Each row was made from one walk, in order. Every step used is in the known rows, and no mark comes twice. Write each row's walk.
Known rows:
L, V: [ -4 -15  10 -15 -16  14  -3  -2   5  14  -3   0   5   3   8  -5   6   3
  -9 -15  -9  -7  10  -8  -2  13  -2  12   0 -16  -8]
E, W, G, L, V: [  6  -1   0 -25 -10  35  16  -7   4  40 -14   1  -8   9   4  -5  36  20
  10 -14 -35  -7  28  -3 -12  26 -15   9   1 -29 -17]
R, E: [ -9  -4  -8 -16 -10 -11 -10   6   3   0  -2   7   4  -1  -6   8  18 -23
 -26   0  -4  -5  13  13  20  -4   4  -1  -5   4  -4]
V, L, F, W, H, E: [-14 -28  23 -53 -30  18   8  60  48  27   6 -13  17  -9 -14 -27  37  48
 -33 -13  33 -26  44 -62 -13  34  13  20  -3 -33 -14]
V, L, W: [ -5 -36   0 -44 -13  19  19   6  -5  16   7 -12 -16  13  -8 -11  23   9
  -8  -9  -7  -6  39 -39 -21  30   2  10   1 -36 -21]
H, E, T: [-28 -25 -13   2 -26 -23   2   8  18 -14   6  -5  28 -22  33   3   3  23
 -29  14   1 -10  21  11  25 -27   5   5 -10  -8  25]
L, V, W: [  1 -36  14 -42 -25  13   8 -11   0  21   0   2  -9   7   0 -15  15  18
 -13 -14  -7 -12  34 -21 -11  21   7  12   1 -33 -16]
H, E, W, F, L: [-20  -4  12 -17 -14  -2   6   0  20  12  -3 -11   8 -10  19 -26  -1  21
  -7   4   4  -4  36 -20  24  11  -7   9  -5  -6  -2]
L, F, W: [ -9 -28  22 -36 -22   8  17  12  18   2  19  -6  -3   5 -12  -9  24  20
 -12 -15   6 -16  21 -27 -25  24   4   4   4 -34 -18]
V, W: [  5 -21   4 -26  -8  -3  10 -10  -5   8   3   3 -15   4  -8  -8   8  14
  -5   1   2  -5  23 -13  -9   8   9  -1   2 -16  -9]
V, W, G: [  7 -24   2 -42   4   1  21  -5 -16  11  -6  -1 -15   7  -6 -14  29  20
  -8  -5 -11  -9  31 -14 -17  14   6 -11  -6 -50 -15]
L, W, F: [  6 -33  16 -29  -2 -15  12   6   6   4  -1 -16  -7  11   0 -20  13  25
  13 -11  13   7  40 -19 -27  19  -1  -2  -2 -41 -29]
H, E, W, G, L: [ -3   9 -12  -6   7  15  17   1  -2  22 -20  -6   7 -11  17  -3  20  36
   3  11 -19  -8  30  13  10   5 -14   5  -9 -18  10]
L, F, W, H, E: [ -6 -19  29 -28 -24   1   5  53  51  13  -1  -8  26 -16  -8 -19  27  44
 -22 -15  39 -16  24 -31 -13  18  11  15  -5 -25  -9]
R, E, T, H: [-40 -26 -36 -10 -48 -40   1   7   1 -23  26  26  19  -6  12  17  32 -19
 -58  15 -24  -7  23  19  37 -37   4 -10 -12  -4  11]
G, L, W, F: [ 16 -28  16 -40  -8   4  19  13   8  23  -6 -19  -7  15  -2 -19  28  56
  31  -6  17  -2  58 -15 -35  27  -7   2   3 -49 -24]
E, H: [-18  -8 -29   5 -21 -12   9  -3   1  -7   7   3   3  -1  15  -3  -4 -14
 -14   7 -10   2   1   2   6 -20  -6  -4  -3   0  14]
T, E: [ -9  -8  -8   6 -15 -13  -1   7 -20 -11   6  -4  12 -13  21   1  11  20
 -16  -1  -1  -6   8 -10  13  -4  -4   1  -8   4  19]
G, L, F, W, H, E: [  3 -14  28 -39 -29  20  11  60  52  32  -6 -10  27 -11  -9 -17  41  75
  -4  -9  42 -26  44 -26 -21  26   4  18   1 -34  -4]
W, H: [ 15  14   8   3  -2  -1 -12  33  34  16 -11   6   8  -3 -17  -6  12   4
   4  -8  25   8 -11  -9  -7   1   8   1   3  13 -10]
F, W, H, E: [ -4  -5  17 -13 -10   0   3  35  35   7 -12  -3  24 -24  -2 -17  19  41
 -21  -5  39 -15   7 -11  -2   2   3   7  -1 -13   6]
G, L, V, W, H, E: [ 13 -21  21 -44 -31  25   2  36  35  52 -26  -2  21  -9   3 -24  30  73
  -4  -8  29 -22  55 -20  -8  23   8  25  -1 -31  -3]
G, L, V, W, H, E, B: [  2 -30  32 -35 -48  15  -8  58  17  43 -27   1  30 -11  13 -22  33  66
  -6  -7  17 -29  73  -2 -10   8   6  30  -2 -24 -13]
H, E: [-12  -4  -2   4   0  -6   1   6   0  -4 -10  -7  22 -18  21  -4 -11  19
 -13   9   8  -8  13   6  19  -8  -1   9 -11  -4  19]
E, W, H: [ 12  27   1  21  -2  -1 -13  17  38  18  -6  14  -6  -3 -21  -1   9 -17
  10  -6   8  20 -19  -6   2   0   5   4   6  42 -19]
R, E, W, F, L, V: [-21 -17  13 -52 -40   7  -7  -4  30  30   1   3  -3   9  -1 -21  34 -18
 -28 -19 -16  -8  47 -23  23  29  -5  11  -1 -14 -33]
T, H, E, R: [-38 -24 -15   4 -27 -14   7   8 -31 -29   3  -5  29 -21  27  -3   3  34
 -53  20  -2 -11  19  13  36 -27  -4   0 -19 -12  43]
L, W: [  4 -27   7 -20  -5   3  15  -2  -2   2  -1  -8  -7   6  -3  -3  12   5
   4 -11  -1   3  19  -7 -21  15  -1   4   0 -29 -17]

Write each row's walk:
[-25 -45  25 -60 -45  21   6  62  38  16   4 -27  19 -12 -13 -29  50  61
 -55 -10  37 -29  48 -56  -5  28  16  16  -5 -37   0] | V, L, F, W, H, E, R
[-24 -18  21 -31 -30  12   4  -3  25  26  -5 -11  14  -7  26 -32   6  24
 -15 -11  -5 -10  48 -30  21  25 -10  20  -6 -23 -10] | H, E, W, F, L, V
[ -1   5   3   7   2 -19  -4  -9  14   4   7   0 -15   4  -2 -12  -2  -2
  14   2  -3  16  13  -9   2   2  -4  -3   1  16 -20] | E, W, F
[  2 -24  22 -45 -28  27  24  19  19  20  14  -9  -2   9 -12  -9  39  50
   5 -10   9 -24  41 -23 -33  33  -3   9   9 -42 -13] | G, L, F, W
[-13   0   3  10   3 -25  -3  -2  14   0  -3  -8   7 -14  20 -15 -12  19
   0  10   5   9  26  -3  21  -5  -4   6 -10  11   0] | H, E, W, F
[-30 -48  10 -54 -56   1  11  61  66  18  21 -10  25 -14  -1 -21  51  51
 -48  -7  25 -28  53 -57  -8  15  20  15  -3 -37  -9] | V, L, F, W, H, E, T
[-31 -22 -28   6 -38 -28  11   2  -4 -23  29  19  14  -5  18   9  15   4
 -31  15 -20  -3  10   6  16 -32   1 -10  -5  -7  16] | E, T, H
[ -4 -11  19 -37 -14   6   6   9  15  13   2 -11   1   8   1 -27  14  22
   2  -6  14  -9  33 -30  -3  20  -3  -4   1 -29 -14] | W, F, L
[ 25 -16  22 -48 -31  32   2  29  35  57 -17   5   0   9 -17 -20  40  52
   9 -16  22 -14  44 -26 -26  31   8  17  10 -27 -22] | G, L, V, W, H
[ -2 -42  11 -54 -10   1  15  15   3  18   7 -21 -15  17  -5 -28  25  30
   2  -9   7  -3  61 -51 -28  34   1   4  -1 -49 -34] | V, L, W, F
[ -5 -30  30 -62 -41  28   6  31  39  44 -20  -3  23  -9   3 -35  26  45
 -29 -20  26 -26  47 -43   4  32  11  24  -2 -42  -9] | F, L, V, W, H, E
[ 13 -39  24 -61 -26  13  12   3  11  43  -5  -9  -8  16   3 -32  30  69
  14  -8  11 -18  74 -29 -26  34   0  10   4 -53 -23] | G, L, V, W, F
[-17 -37  17 -60 -29  24  20  21  17  16  27 -10 -12  10 -17 -16  36  25
 -24 -13   0 -25  41 -59 -25  41   6  11   4 -42 -23] | V, L, F, W
[  7 -29  14 -37  -5 -20   7  -1   2  10   4  -5 -16   8  -5 -26  12  33
   5   2  16  -2  45 -26 -16  12   9  -7  -2 -28 -21] | V, W, F
[-23  -8 -17 -13 -24  17  25  -1 -18  22  -8  10  19  -9  31  -6  25  43
 -21   4 -41 -15  41   5  17   6 -22  13 -15 -37  13] | T, H, E, W, G, L, V
[-19 -25  -8  -3 -28  -9  -5   7 -29 -21   5 -19  14 -16  22  -1  24  31
 -40   2   4  -9  14  -4  21 -12  -1  -3  -9   0  31] | T, E, R
[ -1 -20  21 -40 -23  19  13  39  36  24 -21 -13  24 -11  -2 -23  23  31
 -12 -17  32  -9  32 -28  -5  25   4  17  -4 -38 -11] | F, L, W, H, E
[-15 -37  42 -53 -59  20  -5  53  23  34 -19   1  32 -12  13 -33  31  37
 -31 -18  13 -34  66 -25   2  16   9  28  -4 -33 -19] | F, L, V, W, H, E, B
[-18 -26   6 -14 -36 -17   3  36  52  -3   4   0  32 -29  10 -12  33  45
 -35   2  32 -17  16  -6   4 -18   9   3   0 -17  11] | F, W, H, E, T
[ -6 -33  20 -51 -10  10  28  17   9   5  10 -10  -3   7 -11 -14  44  26
 -16 -21  -7 -19  29 -27 -33  30   0  -6  -4 -67 -23] | L, F, W, G
[ -9 -26  29 -53 -30  20   4   8  20  27  -1 -12   8  12   9 -33  19  27
  -6 -21   5 -14  44 -38  -6  35  -6   9   0 -45 -21] | W, F, L, V
[ -2 -33  12 -63 -10  28  36   3  -5  16 -10 -15  -6  12  -5 -18  43  13
  -8 -23 -14 -13  37 -26 -26  37  -7  -3  -3 -80 -25] | F, L, W, G
[ 16 -12  12 -22 -12  15  10  45  33  32 -28 -14  22 -10  -1 -12  25  60
  12  -4  35  -6  40  -6 -17  17   0  19  -1 -28  -3] | G, L, W, H, E
